Known rows, with every way that one mark hangs from another
K617[K551[K975]]: +2.40 +0.59 -4.57 -0.98 -1.21 -0.15 -1.78 -0.56 +0.39 -3.80 +0.79 +0.79 -1.54 -3.24 -0.62 -0.55 +2.78 +2.52 +2.04 +1.88 +2.61
K975[K551[K617] K941]: +1.75 -0.43 -0.53 +0.33 +2.40 -1.45 +1.99 +1.72 -2.48 -1.68 -0.82 +2.16 -1.63 +2.57 -0.33 +1.45 +0.08 +2.04 -0.18 +0.26 -2.63
K617[K551]: +3.59 +0.44 -3.66 -0.75 +1.85 -2.02 -2.12 -1.87 -0.81 -5.53 +2.93 +1.34 -2.86 -1.87 -2.77 -0.60 +2.24 +3.73 +0.83 +2.03 +2.91
K941[K395]: -0.94 -0.50 -3.79 -1.97 -0.10 -0.18 +1.11 -1.62 +1.05 -1.91 +2.99 -0.78 -2.97 +4.18 +0.35 +0.14 -0.31 +1.97 -2.99 +1.74 +0.46
K617[K551[K975[K395]] K961]: +2.81 -2.39 -6.28 -0.10 +0.70 -1.01 -1.20 +1.43 -2.22 -6.35 -2.79 -0.12 -1.85 -2.25 +0.91 +0.75 +3.85 +2.26 +3.12 +2.65 +4.35
K975[K395 K551 K941]: +1.00 -2.11 -0.81 +0.16 +2.44 +0.14 +3.47 +0.31 -5.01 -0.76 -1.30 +3.81 -0.49 +3.36 -2.01 +3.02 +1.74 +3.72 -1.76 +0.48 -6.05
K395[K941 K975[K551[K617]]]: +0.48 +1.99 -1.24 -1.04 -0.59 +0.73 -0.21 +2.98 -2.69 -0.16 -2.53 -2.08 +1.68 -1.67 +3.01 +1.49 +0.08 +2.29 +3.90 -0.15 -0.27
K617[K551[K975] K961]: +3.17 -2.12 -6.28 -0.05 -0.09 -1.80 -2.29 +1.46 -1.85 -7.71 -1.40 -0.33 -2.01 -2.87 +1.02 -0.24 +3.01 +1.64 +4.22 +2.81 +5.33
K975[K395 K941]: -0.76 -1.79 -2.68 -0.25 +0.34 -1.68 +3.06 -0.43 -3.11 -1.24 -1.89 +0.93 -1.62 +2.23 -0.14 +1.01 +1.19 +0.57 -3.13 +0.77 -4.49
K941[K395 K975[K551[K617]]]: -2.02 -1.40 -3.43 -1.74 +0.48 +3.47 +4.05 +1.92 +1.90 +1.62 +0.05 -2.91 -0.39 +5.18 +3.14 +2.52 +0.84 +5.77 -1.05 -0.52 +1.63
K975[K395[K941] K551[K617]]: +2.06 +1.85 -1.70 -0.55 +4.23 +1.15 +2.91 +0.58 -2.57 +0.26 -2.49 +0.41 -1.61 +1.85 -0.07 +2.81 +1.30 +2.95 -1.24 +1.07 -2.63
K961[K617[K551]]: +3.94 +1.40 -3.80 -0.37 +3.07 +0.10 -2.18 +0.72 +1.03 -2.28 +1.43 +1.26 -6.16 +1.15 -1.40 -0.08 +0.06 +2.95 +1.66 +1.24 +3.36
K641[K941[K395 K975[K551[K617]]]]: -3.89 -1.15 -3.59 -1.52 -1.47 +0.44 +6.10 +0.52 +0.39 -2.32 -1.66 -0.42 -2.90 +2.80 +3.55 +2.41 -1.14 +3.19 +0.09 +2.53 -1.08
K395[K975[K941]]: -0.73 -1.22 -2.63 -0.76 -3.09 -0.62 -1.09 +2.55 -1.94 -1.58 -1.44 -2.13 +1.78 +0.10 +1.17 -0.54 +0.60 +1.25 +1.56 -0.60 +1.19
K941[K395 K975]: -3.07 -2.01 -5.01 -2.16 -2.14 +2.37 +3.19 +0.62 +1.98 -0.03 +1.34 -4.13 -0.38 +4.18 +3.33 +0.71 +0.46 +3.90 -1.56 +0.05 +1.69
K551[K975[K941[K395]]]: -2.49 -1.01 -4.06 -1.39 -5.17 +0.51 +1.90 +1.08 +0.69 +0.02 -1.39 -0.49 -0.36 +0.62 +3.58 -0.05 +0.34 -1.11 -0.11 +1.07 -2.63
K395[K941]: +0.97 +1.69 -3.56 -1.09 -1.28 -2.69 -0.04 -1.30 -2.33 -4.41 +1.80 -1.56 -1.91 -1.70 +1.53 -1.30 -1.32 -1.10 +0.81 +2.32 -2.57
K551[K617[K961] K975]: +0.91 +0.61 -7.02 -0.42 -2.18 -0.13 -0.98 +4.22 +2.48 -2.76 -4.75 -5.59 -1.63 +0.15 +4.41 -2.06 +0.93 -2.90 +1.29 +1.65 +6.61
K641[K617[K961] K941]: -0.68 -1.92 -3.96 +0.35 -0.15 -2.55 +2.53 +1.60 -2.19 -7.43 -2.27 -2.69 -7.45 +0.04 -1.27 -2.61 -4.53 -1.15 +1.07 +3.62 -0.52
K641[K617[K551[K975] K961]]: +2.51 -1.49 -3.86 +0.19 +1.18 +0.00 -1.12 +2.37 -0.91 -4.61 -1.30 -2.86 -5.16 -1.86 -2.24 -2.53 -0.80 +1.43 +2.02 +1.21 +2.37
K617[K551[K975[K941[K395]]] K961]: +1.04 -3.25 -4.67 -0.19 -0.07 -2.24 +0.22 +1.49 -2.38 -6.02 -2.46 +1.52 -2.28 -1.81 +2.81 +1.70 +2.71 +1.82 +3.62 +2.27 +1.75
K961[K617[K551[K975]]]: +3.14 +1.53 -4.43 -0.55 +0.84 +1.38 -1.95 +1.59 +1.90 -0.89 -0.01 +0.85 -5.23 +0.16 +0.03 -0.03 +0.43 +2.24 +2.56 +1.20 +3.18
K551[K617]: +2.16 +2.22 -4.47 -0.66 +1.46 -1.54 -1.02 +0.95 +2.29 -2.68 -0.32 -3.98 -3.31 +1.73 +0.23 -2.28 -0.05 -0.62 -1.98 +1.22 +5.10
K395[K941 K975]: -0.54 +1.34 -2.73 -1.45 -3.18 -0.58 -0.98 +1.58 -2.54 -1.71 -1.30 -3.23 +1.65 -2.77 +3.26 -0.24 -0.32 +0.50 +3.35 +0.38 -0.35
K641[K617[K961] K941[K975]]: -2.10 -3.03 -4.81 +0.23 -1.57 -0.75 +3.97 +3.13 -1.58 -6.25 -3.41 -4.98 -5.64 +0.03 +0.84 -2.19 -4.08 +0.26 +1.99 +2.41 +0.26

Rows
-1.19 -0.95 -2.28 -1.96 -0.40 +2.17 +0.64 +0.76 -0.02 +0.39 +1.11 -0.61 +0.07 +3.97 +0.63 +1.87 +0.68 +4.68 -0.57 +0.26 +1.35 => K941[K395[K975[K551]]]
-1.82 -2.24 -3.72 -1.77 -0.63 +3.62 +3.55 +1.14 +0.61 +0.36 +1.65 -2.11 +0.40 +4.89 +2.10 +2.11 +0.85 +6.21 -0.52 -0.21 +0.59 => K941[K395 K975[K551]]
+4.36 +0.08 -3.72 +0.26 +3.41 -0.41 -1.21 +2.23 -1.54 -4.77 +0.20 -1.14 -1.91 +2.81 -1.49 -0.25 +0.62 +2.39 +0.73 +1.66 +4.18 => K975[K551[K617[K961]]]
+1.23 +0.64 -3.08 -0.73 +1.00 +1.24 +0.19 +1.50 +1.64 +0.62 -0.75 +2.37 -5.50 +1.26 +1.56 +1.69 +0.29 +2.47 +1.97 +0.79 +0.46 => K961[K617[K551[K975[K941[K395]]]]]
+1.75 -3.17 -5.11 +0.13 +0.51 -1.85 +0.26 +1.67 -3.26 -5.87 -3.83 +1.24 -1.81 -2.28 +1.88 +1.80 +3.66 +1.76 +3.21 +2.20 +1.58 => K617[K551[K975[K395 K941]] K961]
-3.18 -1.35 -3.50 -0.46 -1.50 +1.12 +5.56 +1.62 -0.34 -2.15 -3.27 -4.00 -5.24 +0.28 -0.38 -1.47 -3.35 +1.34 -0.60 +1.62 -2.55 => K641[K617 K941[K975[K395]]]
-2.83 -0.67 -0.78 -1.19 +1.52 -0.82 +5.30 -1.23 -0.06 -2.75 -0.98 +1.71 -8.66 -0.25 -1.30 +0.93 -3.17 +2.98 -0.48 +2.86 -4.03 => K641[K617[K551] K941[K395]]
+2.14 -2.94 -5.15 +0.24 -0.38 -2.67 -0.93 +1.80 -2.86 -7.16 -2.47 +0.95 -1.90 -2.77 +2.05 +0.73 +2.83 +1.30 +4.25 +2.39 +2.61 => K617[K551[K975[K941]] K961]
-1.34 -0.29 -2.14 -1.93 +0.39 +2.26 +1.05 +1.38 +0.93 +1.15 -0.05 -1.15 -0.39 +4.11 +1.41 +2.09 +0.72 +4.34 -0.85 +0.00 +2.11 => K941[K395[K975[K551[K617]]]]
-1.46 -0.85 -4.66 -0.87 -4.46 +0.96 +1.83 +1.32 -0.45 +0.23 -3.33 -0.90 +0.24 -0.01 +2.39 -0.14 +1.61 -1.19 -0.76 +0.94 -2.66 => K551[K975[K395 K941]]
+3.07 +0.90 -2.81 -0.31 +4.59 +1.94 +1.34 +0.98 -1.13 -0.20 -1.53 -0.18 -1.57 +3.83 -2.52 +1.57 +2.17 +3.96 -2.53 +0.86 +1.11 => K975[K395 K551[K617]]
-2.28 -2.54 -1.99 -0.50 +2.31 -2.00 +4.98 +0.15 -1.65 -5.49 -2.51 +0.91 -8.90 +0.01 -0.15 +1.16 -3.02 +2.38 +1.02 +3.51 -2.09 => K641[K617[K551 K961] K941[K395]]
+1.68 -1.39 -5.35 -0.25 +0.08 +1.69 +0.54 +3.55 -0.25 -3.11 -0.60 -4.84 +0.62 +2.25 +1.34 -0.49 +1.10 +3.79 +1.63 -0.05 +5.00 => K941[K975[K551[K617[K961]]]]
+1.44 +0.83 -3.97 -1.15 -0.56 +0.20 +0.09 -0.86 -0.63 -2.15 -1.02 +1.29 -1.48 -3.69 +0.52 +0.99 +3.21 +2.58 +1.60 +1.92 -0.13 => K617[K551[K975[K395[K941]]]]
+1.95 +0.42 -2.59 -0.40 +0.43 +1.13 -0.80 +0.95 +0.72 -1.87 +0.26 -2.15 -4.87 -2.17 -3.39 -2.79 -0.96 +2.02 +0.53 +0.57 +0.63 => K641[K617[K551[K975]]]
+2.21 -0.27 -3.31 -0.43 +0.16 +1.33 -2.42 +4.27 -1.35 -2.17 -1.98 -3.29 +1.64 +1.24 +0.08 -0.05 +1.37 +3.34 +2.75 -0.17 +6.10 => K395[K975[K551[K617[K961]]]]
+0.58 +0.22 -4.00 -0.62 -0.48 -0.64 +1.84 +1.86 -2.58 -3.49 -0.98 -3.40 -0.18 -0.79 +3.99 +0.54 -0.43 +1.31 +2.93 +1.04 -0.73 => K395[K941[K975[K551[K617[K961]]]]]
+2.09 +0.79 -3.54 -0.45 +1.35 +1.36 -0.17 +1.72 +0.92 +0.42 -1.68 +2.06 -5.04 +0.65 +0.73 +1.31 +0.88 +2.28 +1.86 +0.73 +0.67 => K961[K617[K551[K975[K395 K941]]]]
-1.00 +2.81 -4.89 -1.32 -1.99 +1.66 +1.97 +2.36 +2.54 +2.20 -5.87 -4.12 -1.24 -0.78 +4.89 +0.07 +1.32 -2.16 -0.91 +1.06 +0.77 => K551[K617 K975[K395[K941]]]
-1.67 -2.30 -4.09 -1.45 +0.89 +3.03 +3.85 +2.73 +1.14 +0.16 -0.69 -3.28 -0.50 +5.39 +3.78 +2.60 +0.96 +5.48 -0.28 -0.25 +2.62 => K941[K395 K975[K551[K617[K961]]]]
+0.83 +1.11 -1.87 -0.76 -0.27 +0.14 -0.34 +3.65 -3.45 -1.50 -3.39 -2.53 +1.63 -1.57 +3.61 +1.65 +0.17 +2.06 +4.62 +0.12 +0.71 => K395[K941 K975[K551[K617[K961]]]]
+0.92 -1.74 -4.99 -0.64 -0.30 +3.44 +1.88 +1.86 -1.26 -1.16 -0.19 -3.13 +1.61 +2.66 -0.34 +0.51 +2.17 +5.32 -0.17 -0.23 +1.67 => K941[K975[K395 K551]]
-1.01 -1.20 -2.68 -1.65 +0.72 +1.67 +0.84 +2.11 +0.10 -0.20 -0.80 -1.57 -0.52 +4.24 +1.98 +2.29 +0.77 +4.07 -0.09 +0.32 +2.99 => K941[K395[K975[K551[K617[K961]]]]]
-2.83 +0.88 -3.49 -1.32 -2.88 +0.43 +2.91 +2.73 +3.29 +2.42 -4.79 -2.15 -1.80 +1.29 +5.78 +0.70 +0.31 -2.02 -1.09 +0.37 -0.30 => K551[K617 K975[K941[K395]]]
+2.13 -1.62 -1.39 +0.79 +2.91 -2.27 +1.63 +2.80 -3.56 -3.62 -1.88 +1.49 -1.81 +2.84 +0.51 +1.67 +0.19 +1.65 +0.84 +0.73 -1.30 => K975[K551[K617[K961]] K941]
+2.31 +0.56 -2.13 -0.56 +2.60 +1.14 +2.11 -0.60 -4.41 -1.47 -0.13 +1.63 -0.69 +1.46 -1.57 +2.27 +1.32 +3.56 -0.56 +1.62 -4.23 => K975[K395[K941] K551]
-1.82 +0.98 -4.06 -0.81 -2.10 +0.90 +2.99 +3.04 +2.09 +2.72 -6.69 -2.54 -1.16 +0.55 +4.57 +0.56 +1.61 -2.05 -1.67 +0.21 -0.46 => K551[K617 K975[K395 K941]]
-1.18 +1.27 -4.13 -0.75 -3.25 -0.19 +1.31 +3.15 +2.60 +0.85 -4.73 -2.87 -1.30 -0.28 +4.65 -0.90 +0.44 -2.83 -0.13 +0.49 +0.74 => K551[K617 K975[K941]]
-0.34 +0.98 -6.24 -0.66 -1.22 +0.43 +1.71 +3.70 +0.92 -0.59 -7.47 -4.84 -1.57 -0.44 +6.00 +0.15 +1.50 -2.73 +0.61 +1.65 +2.65 => K551[K617[K961] K975[K395[K941]]]
-2.74 -1.16 -3.56 -0.40 -2.27 +0.34 +4.39 +1.69 +0.00 -3.42 -1.88 -4.26 -5.33 -0.30 -0.27 -2.42 -4.22 +0.83 +0.52 +1.73 -1.60 => K641[K617 K941[K975]]
+0.69 -0.85 -4.72 -0.56 +0.86 +3.39 +2.36 +2.64 -0.04 +0.09 -1.78 -3.99 +0.87 +2.89 +0.71 +0.76 +2.20 +4.88 -0.70 -0.56 +2.77 => K941[K975[K395 K551[K617]]]
+0.24 +1.13 -3.34 -0.98 -0.84 -0.10 +2.03 +1.23 -1.80 -2.07 -0.22 -3.00 -0.10 -0.99 +3.42 +0.40 -0.51 +1.53 +2.23 +0.73 -1.82 => K395[K941[K975[K551[K617]]]]
+2.35 -1.84 -5.75 -0.23 +0.53 -1.38 -0.54 +1.16 -2.91 -6.17 -3.27 +0.13 -1.92 -3.19 +2.15 +1.39 +3.40 +1.72 +3.80 +2.75 +2.54 => K617[K551[K975[K395[K941]]] K961]
+3.37 -1.57 -3.27 +0.42 +3.33 -1.36 -1.33 +1.46 -1.79 -5.93 +0.16 -2.48 -6.08 -0.93 -3.80 -2.57 -1.17 +2.23 +1.18 +1.29 +2.67 => K641[K617[K551 K961]]
-2.21 -1.04 -4.67 -0.65 -2.18 -0.70 +2.63 +4.19 +1.72 -0.23 -6.32 -3.01 -2.15 +1.54 +6.99 +0.93 +0.54 -2.66 +0.48 +1.00 +1.54 => K551[K617[K961] K975[K941[K395]]]
+1.12 +0.76 -2.05 -0.55 +0.88 +1.28 +0.74 +0.62 -0.25 -0.70 -1.14 -1.68 -4.78 -2.76 -2.27 -1.52 -0.79 +1.91 +0.43 +0.63 -1.96 => K641[K617[K551[K975[K395[K941]]]]]
